Every row comes from one small tree of marks. Brackets hold a mark, then the marks that hang from it, in the order of their numbers. Every link used is in the known rows. Which tree was each row made from?
In the rows, 128 means zero.
Known rows:
[q_846 q_499]: [141 141 150 177 129 108  90 144 144 111  64 135 122  89 116  91  93 159
 190 102  70 194 174 119 101 156 161 120 173 182 144  93  99 139 135 186
 178 129 128 121  97]
[q_322 [q_804 [q_326 q_735] [q_917 [q_846 q_499] q_995]]]: [185 145 145 135 155 132  55 118 157 140 136 139 133 126 120 123 124 165
 149 144  49 193 180 128 110 141 161  92 134 156 138 134  95 128 125 168
 182 117 139 152  84]
[q_755 [q_735 [q_127 q_52] q_326 q_329 [q_987 q_449]]]: [166 131 136 208 100 135 116 186 137 144 145 158 128  94  88 101 143 140
 137 132  52 119 131 121 113 180 107 144  81 199 182  89 155 123 111 124
 135 141 135 162  62]
[q_449 [q_987 [q_735 [q_127 q_52] q_326 q_329 q_755]]]: [186 145 135 167  88 139 114 133 127 165 143 143 147 117  81 141 172 119
 168 123  74 142 112 136  75 151 154 143  85 169 157  88 149 117 108 142
 116 135 122 139  80]
[q_846 q_499 [q_917 q_995]]: [169 131 133 170 130 131  82 131 152 132  70 129 142 108 135  78  94 196
 180 123  77 186 171 118 112 153 161 127 185 180 139  92 117 132 124 204
 176 134 138 122 118]
[q_987 q_449 [q_735 q_755]]: [127 178 120 213 117 109  77  63 145 147  69 155 133 106 149 143 115 127
 168 106  48 161 144 109 101 141 112 154 130 199 148 126 151 128 103 134
 161 113 155 146  63]
[q_79 q_85]: [110 129 153 186 144  97  98 123 136  82  88 138 115  95 110  90 104 153
 151 108  76 205 157 135  93 137 137 119 133 197 153 111  97 151 138 158
 159 109 117 130  96]
[q_85 q_79]: [120 136 137 186 150  94 105 137 153 109  64 150 119 106 114  87  89 116
 172  98  66 170 175 121 108 143 145 107 116 184 148 100 103 128 129 165
 171 112 144 123  90]
[q_995 [q_917 q_804]]: [146 136 142 193 130 128  98 108 149  77 103 137 110  93  99 133 116 154
 154 107  82 143 153 125 102 159 149 101 146 176 147 113 129 131 146 165
 175 119 111 145 110]
[q_846 q_499 [q_917 [q_804 q_326] q_995]]: [195 138 144 152 145 153  61 141 164 121  91 137 136 106 140  95 116 212
 179 141  80 178 159 124 110 156 167 117 173 181 125 105 124 142 128 216
 180 135 116 137 125]
[q_329 [q_735 [q_127 q_52] q_326 q_987] q_872]: [167 141 135 162 146 119 124 189 119 146 117 137 120 100  58 120 137 134
 182 168  58 139 161 142 124 191 140 158 103 212 201  81 148 104 103 128
 118 112 122 163 113]
[q_326 [q_735 q_329] [q_804 [q_917 [q_846 q_499] q_995]]]: [161 151 116 148 147 152  74 108 166 139 146 155 161 111 124 109 121 144
 129 119  94 169 145 118 108 153 161 117 128 140 163  74 112 106  98 146
 174 130 157 158  47]
[q_987 [q_735 [q_326 q_804] q_755]]: [140 157 119 187 115 127  83  77 153 151 102 157 141  97 122 119 149 113
 168 111  64 150 140 121  99 151 127 144  96 187 154  80 141 127 114 124
 144 126 137 150  71]
[q_85 q_79 [q_812 [q_52 q_127]]]: [114 143 115 163 163 103 109 160 146 107  50 137  95 128 126  71  54  88
 154 103  76 189 156 124 103 150 156 113  74 190 136  90 108  95  95 134
 175  94 173 132 141]
[q_85 q_79 [q_812 q_52]]: [116 136 123 166 153  96 104 171 137  94  35 140 102 119 133  60  54  95
 162 103  71 194 163 137 114 139 158 118  92 193 144 103  97 106  96 150
 182 102 175 131 130]
[q_846 [q_917 q_804]]: [138 142 136 176 139 123  84 114 149  82  95 135 128 100 113  97 112 168
 166 118  81 159 151 121 113 165 153 123 144 188 141 104 139 116 134 192
 174 129 119 136 117]
[q_735 q_127]: [122 139 144 187 128 129 111 118 127 111 101 141 131 123 102 107 111 140
 163 107  71 159 148 125 107 161 135 112 118 177 157  89 112 116 137 155
 150 122 123 144 105]
[q_499 [q_846 q_917]]: [103 131 140 168 110 103  92 118 128  86 105 133 140  95 106  95 115 173
 156 105  65 181 169 123 120 130 123 123 153 181 125  92 123 113 120 174
 170 107 144 122 103]
[q_329 [q_735 q_127 q_326]]: [139 147 136 174 134 132 101 130 119 135  96 142 132 105  81 122 127 131
 161 124  58 161 149 132 110 166 113 131 108 199 173  70 129 116 121 149
 137 111 115 146  93]
[q_449 [q_987 q_735]]: [133 146 147 174 141 100  78 106 132 130  89 138 122 108  99 120 120 137
 169  83  78 169 139 130  89 116 165 129 143 192 156 113 110 145 122 162
 161 117 141 146  81]
[q_917 [q_804 q_322 q_326] q_846 q_995]: [151 137 156 150 164 135  66 138 172 119 139 129 120 115 143 144 140 178
 119 134  80 175 152 139 105 107 136  90 138 161 126 118  93 142 101 166
 165 113 130 165  89]
[q_917 [q_804 [q_326 [q_735 q_127 q_987]]] q_846 q_995]: [183 149 145 165 168 142  77 121 156 119 155 145 141 136 150 130 147 175
 108 150  73 151 134 127 118 133 143  99  90 178 146  92 115 132 101 147
 167 107 119 185 102]
[q_987 q_449 [q_735 q_127 q_326 q_329 q_755]]: [162 166 126 202  90 156  98  93 135 182 116 162 154 113 127 159 157 119
 155 115  63 134 113 111  91 164  97 157  87 179 154  99 192 112 101 131
 136 131 130 145  48]
[q_322 [q_804 q_326]]: [129 123 156 163 135 103  70 128 146 116 103 149 109 107  97 113 121 133
 172 113  48 172 185 140 105 146 158 107 118 189 141 130  95 139 154 167
 170 132 114 143  92]
[q_326 [q_735 q_127 q_329 q_755] q_804]: [136 150  92 178 117 148 103  74 143 137 141 176 169 125 112 116 141  87
 150 117  74 144 120 135 105 189 162 138  61 155 173  51 135 102 113 116
 144 141 125 169  47]
[q_987 q_449 q_735]: [113 172 133 207 143 109  73  78 139 140  70 154 116 100 136 127  99 140
 158  92  65 161 152 105 105 135 113 143 144 212 156 127 135 133 106 141
 166 114 164 146  63]
[q_735 [q_326 [q_804 q_917]] q_329 q_755 q_987]: [178 113 136 169  68 133 105 156 166 129 145 153 169  96  87 125 184 114
 180 117  75 132 131 138 103 150 139 136  86 142 158  83 167  98 150 134
 148 155 103 153  51]
[q_322 [q_804 [q_326 [q_735 q_127 q_329 q_755]]]]: [157 139 126 158 116 132  85 103 138 149 144 168 146 130 103 137 148 106
 163 132  41 164 152 147 101 175 167 122  68 162 152 106 128 121 136 139
 154 137 103 158  64]
[q_987 q_449 [q_735 q_326 q_329 q_755]]: [150 162 131 202  94 131  86  98 150 169  96 159 143  93 136 158 150 122
 158 105  61 150 134 112  90 145 105 166 112 186 147 106 183 126 100 137
 151 129 136 133  37]
[q_917 [q_804 q_322 q_326] q_846]: [146 144 160 150 154 126  66 147 159  91 136 128 117  98 116 142 141 155
 138 122  75 183 154 136 104 122 134  88 137 162 126 122 101 128 114 168
 171 116 121 161  74]
[q_449 [q_987 [q_735 q_127 q_326 q_329]]]: [164 136 152 165 115 141  96 131 122 162 131 145 140 114  79 134 157 130
 158  90  91 144 110 131  81 137 150 132 103 174 162  89 146 130 120 158
 137 132 120 144  68]
[q_872 q_329]: [103 132 154 185 150  94  98 142 144 114 101 132 114  96 109 108 102 127
 155  74  86 181 172 130  95 150 160 133 149 172 140 107 108 143 129 174
 155 113 117 112  71]
[q_499 q_846]: [ 84 135 152 175 115  91  99 124 132  89 101 141 126  92 111 107 113 160
 149  96  61 182 169 127 110 121 125 118 144 184 131  90 101 129 118 155
 167 101 143 125  98]
[q_449 [q_987 [q_735 q_127 q_329]]]: [147 145 146 169 122 132  94 118 121 159 126 150 141 121  86 132 132 128
 161  88  90 147 109 134  82 135 164 133 113 170 166 101 133 126 118 157
 143 130 130 151  71]
[q_499 [q_846 [q_917 q_804]]]: [109 141 140 165 122 110  87 116 137  75 117 140 133  93 113  99 122 182
 150 117  71 165 151 122 116 142 133 121 142 186 123  97 134 116 117 184
 174 108 133 129 120]
[q_329 q_735 q_872]: [106 156 135 162 173 101  91 139 132 131  66 141 114  93  88 133  90 133
 181 131  61 172 174 140 118 169 152 163 155 204 186  95 128 124 101 153
 157  97 132 148  92]
[q_329 [q_735 q_127 q_755 q_987]]: [153 152 119 189 104 110 107 124 124 141  99 148 155 118  97 131 127 119
 182 141  38 151 135 143 113 159 134 146  96 185 177  88 139 105 123 131
 141 114 109 166 100]
[q_995 q_917]: [139 126 141 197 117 120 104 112 139  90  90 131 118  96  92 128 109 145
 161  93  74 159 172 126 106 145 138 104 158 170 150 108 117 128 150 155
 170 118 124 137  93]
[q_995 [q_917 [q_804 q_322 [q_326 [q_735 q_329 q_987]]]]]: [184 124 135 161 125 141  87 140 149 114 157 148 130  97  87 159 159 141
 154 108  82 158 143 154 111 139 161 100 131 148 152 117 137 132 143 136
 164 136 103 180  44]
[q_995 [q_917 q_846]]: [146 132 147 195 121 120  97 116 141  81 107 118 124  92 100 137 113 145
 133 100  76 161 173 115 107 135 123  93 156 162 141 107 116 115 130 157
 181 106 130 136  91]
[q_127 [q_52 q_812]]: [126 148 139 180 128  81 112 153 141  89  96 129 102 109  97  92  90 122
 151 105  63 162 182 119 123 154 146 132 130 195 123  99  94 118 121 131
 155 116 142 118 108]
[q_326 [q_804 q_917]]: [115 136 132 167 133 128  84 107 155  92 109 147 133 105  88  97 114 132
 173 101  82 157 156 126 111 151 142 107 132 163 160 102 105 106 148 148
 161 132 144 154  78]
[q_987 q_449 [q_735 q_127 [q_326 q_804] q_329]]: [140 156 122 194 121 163  82  94 138 173 128 176 141 103 110 127 147 114
 141 100  90 118 113 106 100 170 105 143  82 194 171  88 170 112 103 126
 140 143 149 162  39]
[q_322 [q_804 [q_326 [q_735 q_127]] q_917]]: [157 144 138 143 143 139  77 102 132 127 146 152 132 139  80 125 134 131
 171 130  44 173 162 140 114 167 153  93  95 159 155 134 111 112 156 145
 156 125 120 167  78]
[q_449 [q_987 [q_735 q_326]]]: [150 138 154 170 135 109  81 120 134 134  95 133 122 101  94 121 144 139
 167  85  79 166 140 128  90 118 151 128 132 196 152 101 122 149 124 163
 154 119 132 139  77]
[q_917 q_804]: [117 147 149 183 147 109  91 118 153  84  92 145 110  98 119 111 110 153
 158 110  78 158 148 125 101 157 155 118 132 191 147 103 116 135 132 172
 172 122 116 141 111]
[q_85 q_812]: [101 142 152 177 119 100  98 145 133  86  61 131 119 114 120  87  81 114
 156  87  68 178 163 132 115 140 137 138 132 193 143 103  93 128 124 152
 180 112 146 141  94]

Which tree is each row?
[150 157 140 170 113 133 104 126 147 181 108 150 141  97 114 157 150 123
 177 124  70 153 140 131  93 162 141 178 116 169 162  89 183 123  98 136
 141 120 122 133  62] -> [q_987 [q_735 q_326 [q_329 q_872] q_755]]
[198 145 159 168 133 147  69 143 154  82 117 125 119  81 110 143 127 175
 152 125  78 168 163 116 100 151 143  82 166 161 123 118 121 131 132 190
 195 114 107 142 102] -> [q_995 [q_917 [q_804 q_326] [q_846 q_499]]]
[161 138 140 138 129 149  81 116 134 142 162 160 141 135  75 136 141 125
 165 126  55 165 152 145 106 168 159 103  90 146 158 127 126 104 152 144
 154 135 114 161  60] -> [q_322 [q_804 [q_326 [q_735 q_127 q_329]] q_917]]
[142 129 149 151 158 136  74 133 170 129 120 142 115 119 135 134 135 177
 151 125  77 174 151 151 104 118 152 102 141 170 136 119  95 156 123 163
 153 127 123 166  91] -> [q_917 [q_804 q_322 q_326] q_995]
[148 127 145 203 100 126 110 152 132 133 121 159 146 114 104 124 131 133
 155 103  78 128 126 122 109 155 127 134 103 179 169 105 157 108 131 145
 157 145 120 158  62] -> [q_735 q_127 q_329 [q_987 q_449]]
[176 142 133 166 145 139  76 128 161 120  83 135 133 105 142  83 101 204
 173 137  85 168 151 117 108 167 173 125 173 185 136  99 128 136 119 215
 180 135 126 131 137] -> [q_846 q_499 [q_917 q_804 q_995]]
[135 133 151 162 139 110  81 112 157 125 128 132 123 126 111 119 112 154
 135 131  60 157 170 124 106 135 144  98 125 159 147 141 103 112 128 165
 173 117 143 142 111] -> [q_322 [q_804 [q_917 q_846 q_995]]]
[155 129 142 211 106 139 103 169 138 146 132 161 138  97  99 110 141 140
 137 111  54 121 122 121 115 169 104 143  86 192 177  89 167 132 119 135
 154 139 123 168  49] -> [q_755 [q_735 q_127 q_326 q_329 [q_987 q_449]]]
[120 136 131 151 140 128  77 118 158 100 140 131 135 104  86 114 126 125
 152 105  85 172 153 131 113 132 129  88 137 138 154 114  96  93 125 141
 161 130 157 168  54] -> [q_326 [q_804 q_322 [q_917 q_846]]]
[154 136 164 133 131 139  71 154 151 106 143 112 135 112  85 151 143 155
 163 112  65 207 172 141 109 103 113  78 163 126 128 140  99 104 136 155
 162 114 137 157  47] -> [q_804 q_322 q_326 [q_917 q_846]]
[150 164 119 177 132 136 102 112 130 149 138 154 120 118  89  92 129 106
 143 115  77 123 137 109 119 176 124 133  73 198 147  78 127 108 105 100
 124 124 153 151  94] -> [q_987 [q_735 [q_127 [q_52 q_812]] [q_326 q_804]]]
[151 140  94 159 122 117  90  91 157 121 144 151 161 121  97 115 153 101
 183 118  57 172 140 150 124 144 160 115 101 140 172 103 120 102 133 103
 150 139 143 194  32] -> [q_326 [q_735 q_755 q_987] [q_804 q_322 q_917]]
[199 149 137 153 150 150  65 127 151  99 139 126 123  90 106 151 136 160
 147 123  75 191 160 130 108 147 154  77 163 148 132 117 112 133 118 167
 187 116 120 165  64] -> [q_995 [q_917 [q_804 q_322 [q_326 q_735]] [q_846 q_499]]]
[148 160 130 154 160 120 117 173 119 140 107 132 109 111  62 123 112 114
 164 152  58 142 165 130 131 201 134 164 106 208 169  79 144 105  89 124
 127  98 126 143 112] -> [q_329 [q_735 [q_127 [q_52 q_812]] q_326] q_872]
[114 135 138 165 130 118  87 110 148  96 118 141 136 107 136 100 121 201
 133 128  75 159 150 125 116 130 135 123 144 185 123  95 128 128 105 181
 169 106 141 133 132] -> [q_499 [q_846 [q_917 q_804 q_995]]]
[151 131 136 208  76 101 103 141 156 127  97 155 153  99 128 141 141 123
 170 107  58 144 141 128 102 140 134 155 115 174 152 111 165 116 127 145
 169 143 114 144  51] -> [q_735 q_329 q_755 [q_987 q_449]]
[105 143 142 181 148 120  98 161 148 137 104 153 118  89  99 115  95 139
 154 114  62 153 152 136 110 176 151 163 138 178 183  91 138 140 104 147
 165 118 136 150  63] -> [q_755 [q_735 [q_329 q_872]]]
[143 149 142 175 138 123  90 101 118 142 108 141 131 126  92 120 124 134
 168  93  79 155 120 130  91 132 158 122 119 185 163 108 117 133 122 156
 146 118 137 157  92] -> [q_449 [q_987 [q_735 q_127]]]
[132 139 140 196 132 140 103 138 134 128 115 144 124 105  97  95 123 146
 145 116  48 149 140 123 113 176 110 123 100 190 168  75 126 140 125 143
 147 118 126 156  86] -> [q_755 [q_735 q_127 q_326]]
[138 139 128 196 128  99  93 124 142 120 106 163 140 102 122 121 125 125
 147  91  70 163 151 124 117 144 147 146 118 191 170  95 142 126 118 133
 175 133 134 158  30] -> [q_326 [q_735 q_329 [q_987 q_449]]]
[157 130 142 137 139 135  72 112 156 154 147 159 136 133 104 137 135 146
 151 127  57 172 167 147 106 140 165 113 111 151 152 129 112 127 141 147
 161 130 127 155  64] -> [q_322 [q_804 [q_326 [q_735 q_329]] [q_917 q_995]]]
[192 132 137 139 146 155  59 147 165 135 106 131 134 108 131 104 124 206
 183 139  80 190 157 138 110 146 167 108 181 166 126 116 116 142 124 209
 170 141 123 148 103] -> [q_846 q_499 [q_917 [q_804 q_322 q_326] q_995]]
[164 128 134 162 110 101  79 124 148 141 135 165 142 113 107 132 152 109
 170 125  38 167 164 151 107 152 177 131  80 170 152 115 128 130 143 136
 167 141 101 160  54] -> [q_322 [q_804 [q_326 [q_735 q_329 q_755 q_987]]]]
[183 119 147 174  87 140 136 180 139 158 138 144 160 115  90 143 177 122
 184 143  70 126 127 142 107 183 146 160  80 155 172  77 194 105 123 139
 134 139  85 152  81] -> [q_735 q_127 q_326 [q_329 q_872] q_755 q_987]
[147 132 144 179 127  94  93 158 134 126  86 141 128  85  86 116 132 136
 170 115  55 164 165 136 117 138 126 142 124 210 173  80 130 127 129 146
 153 115 114 149  82] -> [q_329 [q_735 q_326 q_987]]
[160 123 145 183  89 122 138 183 127 132 150 151 139 113  77 106 135 134
 162 127  80 134 140 136 104 165 151 130  93 171 174  86 128  96 131 131
 128 146 120 148  96] -> [q_735 [q_127 q_52] q_329 q_987]
[130 145 105 147 168 137  73  82 163 125 152 141 146 127 116 114 127 132
 124 116  82 179 151 134 122 128 143  95 122 142 165  96  88 108  99 119
 156 119 174 184  42] -> [q_326 q_735 [q_804 q_322 [q_917 q_846 q_995]]]
[179 149 149 185 131 133  84 129 151  79 108 124 116  79 111 131 111 168
 145 121  84 158 157 109  99 162 150  89 166 164 134 110 125 124 124 187
 196 114 116 136 113] -> [q_995 [q_917 q_804 [q_846 q_499]]]
[160 153 160 160 126 125  84 145 148  96 103 116 136  98 103 116 105 168
 169 116  72 194 168 110 104 141 134  98 176 147 137 116 111 102 130 184
 184 112 140 127  91] -> [q_804 [q_917 [q_846 q_499]]]
[163 140 149 143 135 135  84 147 160 139 123 111 137 116 117 126 112 181
 156 124  76 201 162 130 104 115 136  89 185 127 139 127  94 116 111 172
 166 119 157 145  79] -> [q_804 q_322 [q_917 [q_846 q_499] q_995]]
[164 137 168 149 139 145  73 140 162 114 127 120 141 126 122 142 133 185
 140 126  68 185 173 127 109 101 114  92 156 145 127 124 101 117 130 163
 167 102 138 146  87] -> [q_804 q_326 [q_917 q_846 q_995]]
[174 139 167 139 130 124  58 148 151 115 125 130 124 105  90 122 122 156
 175 133  50 188 181 126 103 147 150  86 145 153 129 149 102 114 148 187
 186 125 123 139  90] -> [q_322 [q_804 q_326 [q_917 [q_846 q_499]]]]
[144 145  95 139 128 162 110 114 137 140 190 161 151 128  59 112 142 102
 155 126  88 159 129 147 111 181 157 108  87 132 186  85 110  78 116 101
 116 150 159 181  34] -> [q_326 [q_735 [q_127 q_52] q_329] [q_804 q_322 q_917]]
[149 122 156 146 135 126  71 123 159 136 123 143 122 130 102 126 125 162
 168 129  51 167 177 143 106 131 151  99 129 163 142 149  99 131 155 163
 162 127 126 149 101] -> [q_322 [q_804 q_326 [q_917 q_995]]]
[125 145 139 168 162  88  94 161 132 133  76 142 120  92  85 127 102 134
 189 135  59 159 169 144 126 159 157 166 145 207 195 100 136 122 109 143
 160 103 126 163  93] -> [q_329 [q_735 q_987] q_872]
[161 131 130 163 115 159 117 139 139 109 151 142 132 114  61  91 154 132
 166 137  80 137 146 123 109 185 122 100  86 169 167  79 117  89 140 131
 117 140 137 152 103] -> [q_735 [q_127 q_52] [q_326 [q_804 q_917]]]
[132 132 146 151 131 131  74 121 150  99 126 142 139 108 133 110 135 207
 140 132  70 168 156 131 116 120 130 116 144 183 113 101 123 133 113 182
 167 105 133 139 123] -> [q_499 [q_846 [q_917 [q_804 q_326] q_995]]]
[140 149 136 147 168 127  70 116 153 105 126 147 117 108 114 134 139 144
 159 114  68 194 153 149 111 140 159 103 129 174 144 109 101 144 126 149
 161 123 120 173  56] -> [q_917 [q_804 q_322 [q_326 q_735]]]
[164 140 128 146 135 126  72  87 160 144 130 151 141 143 120 138 140 142
 166 143  33 178 171 147 109 143 160 111 104 155 144 136 110 130 141 142
 159 120 126 159  81] -> [q_322 [q_804 [q_326 [q_735 q_755]] [q_917 q_995]]]
[132 150 113 161 150 120  88 124 150 140  82 149 133  87  92 133 136 104
 187 149  56 152 161 141 116 187 144 171 110 198 183  69 151 119  97 138
 145 111 120 157  80] -> [q_329 [q_735 [q_326 q_804] q_755] q_872]
[106 129 140 168 149  99  98 154 121  70  61 129  99 106 127  64  74 134
 142 113  82 228 146 148  98 133 149 130 113 205 150 114  92 129 109 144
 169 100 144 138 133] -> [q_79 [q_85 [q_812 q_52]]]
[144 155  87 164 133 148 121 106 142 143 153 170 152 122  94 116 140  88
 162 155  75 137 135 139 111 219 179 158  64 164 191  56 140  92  90 103
 125 137 137 169  66] -> [q_326 [q_735 [q_127 q_52] [q_329 q_872] q_755] q_804]
[184 149 164 156 160 140  60 150 173 115 110 133 124 103 157 122 122 200
 136 142  80 177 158 118  99 132 152  99 155 176 121 103  99 148 104 197
 187 113 121 143 117] -> [q_917 [q_804 q_326] [q_846 q_499] q_995]
